What can hang from each mark
Q_266: Q_2 Q_437 Q_502
Q_178: Q_2
Q_505: Q_437
Q_437: Q_266
Q_502: Q_178 Q_843
Q_843: Q_437
Q_2: Q_178 Q_505
Q_37: Q_505

Each row was made from one small tree. The marks that hang from a mark follow it in brackets, in the order of their numbers. Every link used is in the known rows. Write each row's tree.
Known rows
Q_266{Q_2{Q_505} Q_437}:  0.41  0.03  3.22  1.00  1.70 -2.89  0.52  0.41  3.69 -0.83 -0.08 -1.81 -3.08  0.23 -0.70 -1.09 -0.92 -2.72  0.91  0.68
Q_502{Q_178 Q_843{Q_437}}: -0.75 -0.48 -0.92  2.02  0.34 -3.19 -0.48  0.65  0.99 -3.65  0.11 -0.20  4.69 -0.38  0.64 -1.17 -2.91  2.25  3.54 -0.36
Q_178{Q_2}: -1.20 -0.15 -2.19 -0.32 -0.65 -0.39 -0.15 -0.26  0.90  0.06 -0.69 -0.77 -1.10  0.48  1.27 -0.67  1.78  0.98  0.10 -0.68
Q_437{Q_266}:  1.10  0.30  0.20 -0.03  0.07  0.39 -1.03  1.12  1.20  0.78 -0.68  2.07  0.75  0.22 -0.70 -0.25  1.16 -0.28 -0.44  0.09
Q_843{Q_437{Q_266}}:  1.03  0.16  0.19  1.60  0.62  0.41 -1.67  1.31  1.75 -0.01 -1.17  1.82  2.26  0.67 -0.71 -1.53  0.78  0.41  0.15  0.06
Q_2{Q_178 Q_505{Q_437{Q_266{Q_502}}}}: -0.36  0.63 -0.06  1.21  2.35 -1.38  1.36  3.16  3.85 -0.46 -1.83  6.02  0.74  1.06 -3.85 -1.18  6.12  0.16  1.34 -0.38
Q_37{Q_505{Q_437}}: -1.27  0.54  1.68 -0.08  0.14 -0.11  0.55  0.11  1.14 -0.02 -1.12 -0.43  4.28  0.52 -1.45 -1.11 -1.81 -0.42  1.78  0.14
Q_37{Q_505{Q_437{Q_266{Q_502}}}}: -0.33  0.35  1.56  0.96  0.39 -0.66 -1.06  1.77  4.02  2.37 -1.69  2.94  5.79  1.12 -2.80 -1.62  0.74 -0.89  3.24  0.25
Q_843{Q_437{Q_266{Q_2}}}:  1.83  0.05  0.57  1.73  1.12 -0.54 -1.73  1.43  2.63 -0.33 -1.18  0.24  0.38  0.90 -0.06 -1.42 -1.37 -0.57  0.19  0.71
Q_2{Q_505{Q_437}}: -0.93  1.67  0.88  0.89  1.56 -0.71  1.76  0.97  1.09 -1.22 -1.19  1.19  1.54 -0.83 -2.48 -1.23  1.11  0.20  1.12 -0.38
Q_37{Q_505{Q_437{Q_266}}}: -0.25  0.81  2.08 -0.11  0.22  0.36 -0.37  1.18  2.43  1.11 -1.77  1.55  5.16  0.45 -2.33 -1.46 -0.69 -0.71  1.29  0.19
Q_266{Q_2 Q_437 Q_502{Q_178 Q_843}}: -0.01 -1.30  0.88  1.83  0.42 -6.78 -1.06  0.89  5.36 -1.12  0.50 -1.72  1.14  0.65  0.25 -1.29 -5.08 -0.91  6.14  0.94
Q_843{Q_437{Q_266{Q_2{Q_178}}}}:  1.50 -0.73 -0.45  0.93  1.71 -0.76 -0.71  1.82  3.33 -1.71 -1.05  1.85 -1.78  1.80 -0.17 -0.79  1.06 -0.04 -1.09  0.55
Q_437{Q_266{Q_2{Q_178} Q_502{Q_843}}}:  1.46 -0.76 -0.50  0.15  1.65 -3.54  0.28  2.39  4.32 -0.81 -0.51  3.02 -2.30  0.30 -0.80  0.02  1.34  0.78  2.79  0.76
Q_2{Q_505{Q_437{Q_266{Q_502}}}}:  0.07  1.38  0.92  1.87  1.71 -1.12  0.29  2.84  3.76  1.07 -1.86  4.38  3.11  0.03 -3.61 -2.00  3.43 -0.65  2.75 -0.25
Q_502{Q_178{Q_2} Q_843{Q_437}}: -1.91 -0.56 -3.40  1.55 -0.56 -3.72 -0.50  0.54  1.89 -3.81 -0.59 -0.96  3.78  0.09  1.94 -1.62 -1.17  3.15  3.77 -0.89
Q_437{Q_266{Q_2 Q_502{Q_178 Q_843}}}:  1.00 -0.63 -0.88  1.63  0.46 -4.38 -1.48  2.56  4.17 -1.04  0.03  1.70  2.34 -0.13  0.03 -0.10 -2.00  0.53  4.24  0.61
Q_37{Q_505{Q_437{Q_266{Q_2{Q_178}}}}}:  0.26 -0.12  1.41 -0.66  1.54 -0.70  0.32  1.66  3.54 -0.90 -1.57  1.39  0.89  1.71 -1.84 -0.68 -0.40 -0.69  0.13  0.63
Q_178{Q_2{Q_505{Q_437}}}: -2.17  1.41 -1.16  0.49  1.00 -1.21  1.60  0.82  1.71 -1.20 -2.03  0.25  0.57 -0.11 -1.11 -1.76  2.71  1.01  1.04 -0.96
Q_178{Q_2{Q_505}}: -1.71  0.59 -1.65  0.31  0.25 -0.70  1.16  0.59  1.20 -1.02 -0.67  0.45 -1.58 -0.47  0.44 -0.37  4.34  0.57 -0.04 -1.04

Which tree is each row?
-3.13  0.56 -2.62  2.28  0.19 -3.51  0.57  1.84  3.40 -1.46 -1.28  1.67  4.09  0.91 -1.04 -1.46  3.38  1.26  3.38 -1.20 => Q_266{Q_502{Q_178{Q_2{Q_505{Q_437}}}}}
 0.36 -0.43  2.69  2.13  1.58 -3.92  0.20  1.01  5.14  0.81  0.03 -0.44 -2.71  0.59 -1.35 -1.32  0.34 -2.82  3.10  0.74 => Q_266{Q_2{Q_505} Q_437 Q_502}
-1.16  1.76 -0.96  0.57  1.06 -0.68  0.38  2.01  3.06 -0.28 -2.64  2.45  1.70  0.04 -1.95 -2.25  4.16  0.87  0.70 -0.89 => Q_178{Q_2{Q_505{Q_437{Q_266}}}}
 1.01  0.03  0.41  1.63  2.71 -1.27  0.71  2.53  3.50 -3.10 -1.04  3.15 -2.38  0.98 -1.34 -0.45  3.57 -0.09 -1.44  0.19 => Q_843{Q_437{Q_266{Q_2{Q_178 Q_505}}}}
-1.28  0.85  0.13  0.18  2.20 -0.81  2.90  1.47  1.28 -2.77 -1.13  2.87 -0.26  0.42 -2.71 -0.67  3.83  0.80 -0.15 -0.58 => Q_2{Q_178 Q_505{Q_437}}
-1.09  0.74  0.07  2.72  1.38 -3.96  0.34  2.11  3.70 -1.65 -0.60  0.87  2.88  0.57 -1.56 -0.56 -0.74 -0.54  3.19  0.06 => Q_266{Q_2{Q_505{Q_437}} Q_502{Q_178}}
-1.13 -1.00 -3.68  2.91 -0.81 -2.41 -2.88  2.12  4.52  0.00 -1.26  2.62  4.31  2.16  0.69 -1.71  3.03  1.21  2.52 -0.77 => Q_843{Q_437{Q_266{Q_502{Q_178{Q_2}}}}}
 0.52 -1.07  1.46 -0.37  1.30 -2.76  0.33 -0.07  3.88 -1.25 -0.02 -1.55 -4.51  2.03 -0.08 -0.77 -1.09 -1.66  0.07  0.75 => Q_266{Q_2{Q_178} Q_437}
-0.44  0.81  0.43  0.21  2.86 -1.90  2.49  1.49  2.29 -3.04 -1.24  0.91 -1.97  0.41 -1.98 -0.55  1.88 -0.06  0.16  0.12 => Q_266{Q_2{Q_178 Q_505{Q_437}}}
 0.28 -1.17 -0.97  0.44  1.12 -2.05  0.38  1.16  2.82 -0.39  0.20  1.33 -3.35  1.61 -0.08  0.68  2.24 -0.48  1.02  0.69 => Q_266{Q_2{Q_178} Q_502}
 1.31  1.36  1.00  0.29  1.26 -0.77 -0.96  1.60  2.84  0.44 -1.88  0.18  0.96  0.48 -1.49 -1.82 -2.67 -0.71  0.92  0.84 => Q_505{Q_437{Q_266{Q_2}}}
-1.51 -0.14 -2.61  1.92 -0.35 -2.54 -0.86  2.74  4.08 -0.47 -0.81  3.83  2.21  0.70 -0.25 -0.49  5.98  0.75  1.81 -1.27 => Q_437{Q_266{Q_502{Q_178{Q_2{Q_505}}}}}
 0.86 -0.81 -0.47  1.84  0.09 -2.60 -2.48  2.36  4.01  0.22  0.02  1.55  1.93  1.37  0.18  0.20 -0.60 -0.97  1.86  0.46 => Q_437{Q_266{Q_2 Q_502{Q_178}}}
 1.13  0.71  0.93  1.45  1.26 -1.73 -1.25  2.10  4.34  2.08 -1.76  1.48  1.76  1.12 -1.94 -1.87 -1.08 -1.04  2.82  0.92 => Q_505{Q_437{Q_266{Q_2 Q_502}}}
-0.07 -0.66  1.53  0.96  0.38 -4.33 -0.14  0.19  4.10  1.07 -0.06 -0.34  0.36 -0.11 -1.01 -2.01 -2.01 -0.51  5.65  0.59 => Q_266{Q_437 Q_502{Q_843}}
 0.27  0.15  0.76  1.77  1.59 -2.30  0.64  1.50  3.00  0.12  0.08  1.03 -2.20 -0.25 -0.75  0.35  1.97 -1.28  1.61  0.38 => Q_266{Q_2{Q_505} Q_502}
 1.75  0.04  0.27  1.03  1.01 -3.18 -0.86  2.06  4.24  0.86 -0.53  1.36 -0.49 -0.79 -0.55 -0.70 -1.58  0.07  4.13  1.06 => Q_437{Q_266{Q_2 Q_502{Q_843}}}
 1.81 -0.30 -0.08  2.75  1.17 -1.43 -2.30  1.88  4.54  1.28 -0.99  1.66  0.81  1.11 -0.65 -1.56 -0.20 -0.98  1.86  0.88 => Q_843{Q_437{Q_266{Q_2 Q_502}}}
 0.88 -0.91  1.75  1.48  0.69 -3.51 -1.29  0.19  4.92  2.01 -0.08 -1.73 -2.09  1.58 -0.37 -1.51 -2.17 -2.58  3.18  1.16 => Q_266{Q_2 Q_437 Q_502}
 0.48  0.34  1.78  1.17  0.92 -1.47 -1.38  1.90  5.08  2.25 -1.69  1.24  3.74  1.23 -2.09 -1.44 -1.54 -1.67  3.20  1.00 => Q_37{Q_505{Q_437{Q_266{Q_2 Q_502}}}}
 1.78 -0.14  0.26  1.11  0.64 -1.40 -1.74  1.85  3.81  2.13 -0.48  1.55 -0.81  0.67 -0.49 -0.28  0.29 -1.27  1.28  0.94 => Q_437{Q_266{Q_2 Q_502}}
 0.55  0.82  2.28  0.10  0.90 -0.63 -0.76  1.32  3.48  0.62 -1.69 -0.19  3.32  0.68 -1.51 -1.36 -2.76 -1.40  1.43  0.95 => Q_37{Q_505{Q_437{Q_266{Q_2}}}}
-0.62  0.29  0.07  1.42  2.71 -2.80  2.17  2.22  3.77 -1.31 -0.98  2.36 -1.88  1.12 -2.48 -0.44  3.02 -0.27  1.78  0.29 => Q_266{Q_2{Q_178 Q_505{Q_437}} Q_502}
-0.07  0.45  1.62  0.78  0.66 -2.48 -0.05  1.95  4.31  1.24 -1.68  2.57  5.99 -0.37 -3.01 -1.92 -1.15  0.57  5.77  0.45 => Q_37{Q_505{Q_437{Q_266{Q_502{Q_843}}}}}
 1.25  0.46  0.84  1.95  1.65 -1.86 -0.23  2.68  4.29  0.83 -0.47  3.03 -1.39 -0.13 -1.42 -0.15  2.90 -1.64  1.31  0.45 => Q_437{Q_266{Q_2{Q_505} Q_502}}
